Each row was made from one walk, in order. Every step used is in the known rows, and no mark comes twice. Write each row's walk.
Known rows:
fanol/sobep/zogo: [-0.49  1.52  2.40 -4.65 -0.52  1.16 -0.05  2.56  1.77 -1.83  3.21  2.00
 -1.52  1.32 -1.38 -5.51  0.90]
zogo/gezak: [-0.28  0.57  1.47  0.26  0.13  0.96  1.55 -0.67 -0.65 -1.76  2.75  1.06
  0.11 -2.96 -1.72 -0.76 -1.60]
sobep/zogo/gezak/bezip/mitu: [-1.79 -1.55  3.24  2.34  3.76  2.60 -0.61  3.92 -0.35 -1.49 -0.65 -0.04
  1.73  1.76 -1.55  0.40  1.41]
fanol/sobep/zogo/gezak/bezip/mitu: [-2.46 -0.87  2.15  0.44  1.71  3.50 -0.30  5.04 -1.34 -1.78  0.64  0.30
 -0.96  2.18 -1.60 -1.11  1.33]
fanol/sobep/zogo/gezak/bezip: [-1.77 -0.09  1.47 -0.79 -1.71  2.92 -0.01  3.74 -1.30 -2.07  2.30  1.90
 -1.49  1.23 -2.58 -2.05  1.47]
gezak/bezip/zogo/vusi/fanol/sobep: [ 2.07 -1.35  0.13  2.22 -1.81  2.67  2.14  4.00 -1.26 -3.02 -1.07  0.74
 -6.33 -1.62 -0.30 -3.57  0.17]
zumivu/zogo/gezak: [ 0.59 -0.15 -0.30  0.44  1.37 -0.40  3.28 -0.71  1.66 -2.32  3.01  0.70
 -0.53 -5.20 -1.69 -2.94 -1.05]
mitu/zogo: [ 2.29  2.47  0.97 -1.53  0.43  0.26  1.41  0.53  0.24 -3.68  4.70  1.07
  0.83  0.65 -1.54 -0.79 -0.93]
bezip/zogo: [ 0.91  0.97  3.57  0.41  1.48  0.35  0.02  0.15  2.30 -1.81  0.02  1.35
 -0.72 -0.44 -0.34 -3.34  0.34]
fanol/zogo/gezak: [-0.10  0.58  3.02 -2.50  0.53  2.23  1.74 -1.20 -1.15 -4.31  4.63 -0.65
 -0.30 -2.49 -2.81 -0.32 -0.46]
vusi/fanol/sobep/zogo: [ 0.69  0.57  1.52 -5.16 -0.23  1.19  1.87  2.56  1.99 -1.60  4.15  1.41
 -4.43  1.30  0.76 -6.55  0.53]
gezak/bezip/mitu/zogo/vusi: [ 2.06 -0.42  0.38  4.04  2.03  2.17  0.95  4.36 -2.19 -4.13 -0.48 -0.66
  0.75  0.27 -2.72  2.35 -0.65]
zogo/vusi/fanol/sobep: [ 2.24 -0.35 -0.74 -1.58 -2.00  1.39  3.39  1.79 -0.93 -2.35  2.73  0.82
 -6.30 -3.77 -0.56 -4.76 -2.27]
mitu/fanol/sobep/zogo: [-1.37  3.18 -0.46 -4.46  0.84  0.90  0.62  3.13  2.32 -2.37  4.76  0.91
 -0.65  3.45 -1.57 -3.97 -0.73]
sobep/zogo/gezak/bezip: [-1.01 -0.67  2.86  1.29  0.55  2.13 -0.15  2.55  0.20 -1.76  0.80  1.41
  1.08  0.62 -2.60 -0.44  0.97]
fanol/zogo/vusi: [ 2.13  0.32  2.72 -1.74  0.10  1.41  1.58  0.27 -0.10 -4.96  2.13 -0.23
 -1.36 -3.99 -3.60 -1.94 -1.09]
vusi/fanol: [ 2.60  0.27  1.55 -2.17  0.15  0.25  2.11 -0.63  1.18 -1.17  3.41  0.83
 -2.51 -1.70  0.80 -4.19 -1.25]
gezak/bezip/mitu/fanol/zogo: [-0.24  1.56  1.37 -1.00  3.31  3.83 -0.17  2.68 -0.76 -4.33  2.42 -3.14
  2.08  3.79 -1.59  1.50 -0.46]
gezak/bezip: [ 1.52  0.52  2.21  0.16 -1.78  2.01 -0.77  1.33 -0.45 -1.77  0.97  1.49
  0.74  0.32 -1.65 -2.03 -0.04]
gezak/bezip/mitu: [ 0.71 -0.20  2.51  1.33  1.52  2.34 -1.35  2.27 -0.80 -1.09 -0.72 -0.04
  1.45  1.22 -0.76 -1.03  0.40]

Write each row's walk:
[ 0.14 -0.30  1.34  2.15 -1.36  2.39  0.28  1.10 -2.03 -1.61  1.70  1.06
  0.22 -1.45 -2.43  0.36 -0.59] | zogo/gezak/bezip
[ 1.68  0.99  0.23 -4.26 -1.90  1.50  2.36  0.80 -0.24 -1.74  4.52  0.92
 -5.08 -1.04  0.97 -5.62 -0.99] | vusi/fanol/sobep
[ 3.15 -1.91  1.59  4.26  0.41  1.72  1.77  2.84 -0.06 -2.51 -2.38  0.25
 -3.64 -1.90 -0.14 -2.16  0.09] | gezak/bezip/zogo/vusi/fanol
[-0.92  1.96 -1.36 -1.87  0.63  0.53  1.67  4.54  1.40 -3.28  2.75  0.71
 -1.95  0.73 -3.00 -3.05 -1.94] | mitu/fanol/sobep/zogo/vusi
[ 1.46 -1.36  2.32 -1.12 -0.57  3.75  2.68  0.46 -2.31 -4.15  4.07 -1.29
 -2.62 -1.41 -1.14  0.05 -0.19] | vusi/fanol/zogo/gezak/bezip
[-2.98  2.45 -0.96 -2.50  1.35  1.46  1.83  2.92  0.75 -2.62  5.19  0.45
 -1.20  1.69 -2.17 -1.73 -1.36] | mitu/fanol/sobep/zogo/gezak
[-0.40  0.19  1.52 -2.14 -0.52  0.55  1.12  3.38  1.03 -2.71  1.26  2.02
 -3.07 -1.38 -2.62 -4.77 -0.10] | fanol/sobep/zogo/vusi
[-2.63  1.20 -1.93  1.48  1.20  4.10  0.95  4.15 -3.11 -2.50  2.47 -1.45
 -0.51  2.26 -1.98  1.49 -1.94] | zogo/gezak/bezip/mitu/fanol/sobep
[-1.98  0.42 -0.60  3.52  3.22  2.98  0.83  2.68 -1.79 -2.04  1.27 -1.95
  1.76  1.48 -1.74  2.90 -2.34] | zogo/gezak/bezip/mitu/fanol
[ 1.46  0.76  1.29  1.77  2.21  2.34 -0.12  3.49 -1.33 -3.41  1.73 -0.72
  1.87  3.19 -0.99  1.58  0.57] | gezak/bezip/mitu/zogo
[-0.72  0.21  2.72  2.13  1.96  0.90  1.05 -0.24  0.57 -1.95  0.48  0.91
 -0.93 -2.18 -1.16 -1.21 -0.02] | bezip/zogo/gezak
[ 2.15 -1.13  1.68 -0.89  2.01 -0.20  2.60  2.31  2.28 -2.00  0.76  1.18
 -3.27 -2.11 -0.59 -4.13 -1.00] | sobep/zogo/vusi/fanol
[-2.96  1.51 -1.09 -0.74 -0.48  2.97  0.68  4.60 -0.67 -2.60  3.57  0.46
 -0.68  3.30 -2.78 -0.16 -0.47] | mitu/fanol/sobep/zogo/gezak/bezip
[-0.97  1.67  0.33 -0.22  0.16  3.69  1.22  1.07 -1.90 -4.67  4.47 -2.05
  1.04  0.71 -3.33  2.75 -1.19] | mitu/fanol/zogo/gezak/bezip
[-4.06  1.52 -0.74 -1.35  4.61  2.08  1.69  4.05  0.48 -2.30  3.49 -1.02
 -0.69  2.91 -1.63 -0.69 -0.98] | bezip/mitu/fanol/sobep/zogo/gezak
[ 1.42  0.24  3.66  2.34 -0.16  1.97 -1.19  1.68  0.73 -1.67 -1.35  1.04
  0.04  1.27 -0.78 -2.29  1.61] | gezak/bezip/zogo
[-0.79 -1.16  0.79 -1.47 -1.24  2.87  1.63  3.78 -1.29 -1.76  3.07  0.96
 -4.07  1.07 -0.53 -2.69  0.60] | vusi/fanol/sobep/zogo/gezak/bezip
[ 0.80  1.52  0.23  0.18  0.91  0.54  2.24  0.26 -1.20 -3.77  4.96  0.56
  0.28 -0.78 -2.58  1.30 -1.04] | mitu/zogo/gezak
[ 0.54  3.01  1.09 -3.97  1.52  1.77  1.38 -0.26  1.07 -4.60  5.51 -1.56
  0.89  1.18 -2.46 -1.01 -1.74] | mitu/fanol/zogo
[ 3.52 -1.43 -0.82  3.16  2.49  2.07  2.71  4.56 -2.08 -3.98  0.53 -1.51
 -2.09  0.33 -0.50  1.60 -1.29] | gezak/bezip/mitu/zogo/vusi/fanol
[ 1.39  1.55  1.20 -0.26  3.68  0.79  0.93  1.77  0.24 -3.29  3.24 -0.62
  1.23  1.87 -0.70  0.22 -0.37] | bezip/mitu/zogo
[-2.37  1.72 -0.31 -1.52  2.54  3.01 -0.48  6.00  0.53 -2.24  1.66 -0.90
  0.14  6.31 -1.29 -1.66  0.40] | gezak/bezip/mitu/fanol/sobep/zogo
[ 1.42 -0.21  2.75  2.92  1.33  0.23  0.94  0.98  1.46 -2.55 -2.02  1.39
 -1.73 -2.85 -1.96 -2.63 -0.44] | bezip/zogo/vusi
[ 3.89 -1.72 -1.24  0.47  1.33 -1.11  4.93  0.78  2.63 -2.69  1.59  0.21
 -4.02 -6.54 -0.32 -5.00 -1.95] | zumivu/zogo/vusi/fanol
[ 0.01  0.89  0.35 -0.14  4.72  2.24  2.02  2.01 -0.02 -4.96  1.84 -3.15
  0.03 -0.70 -2.47  0.76 -2.45] | bezip/mitu/fanol/zogo/vusi
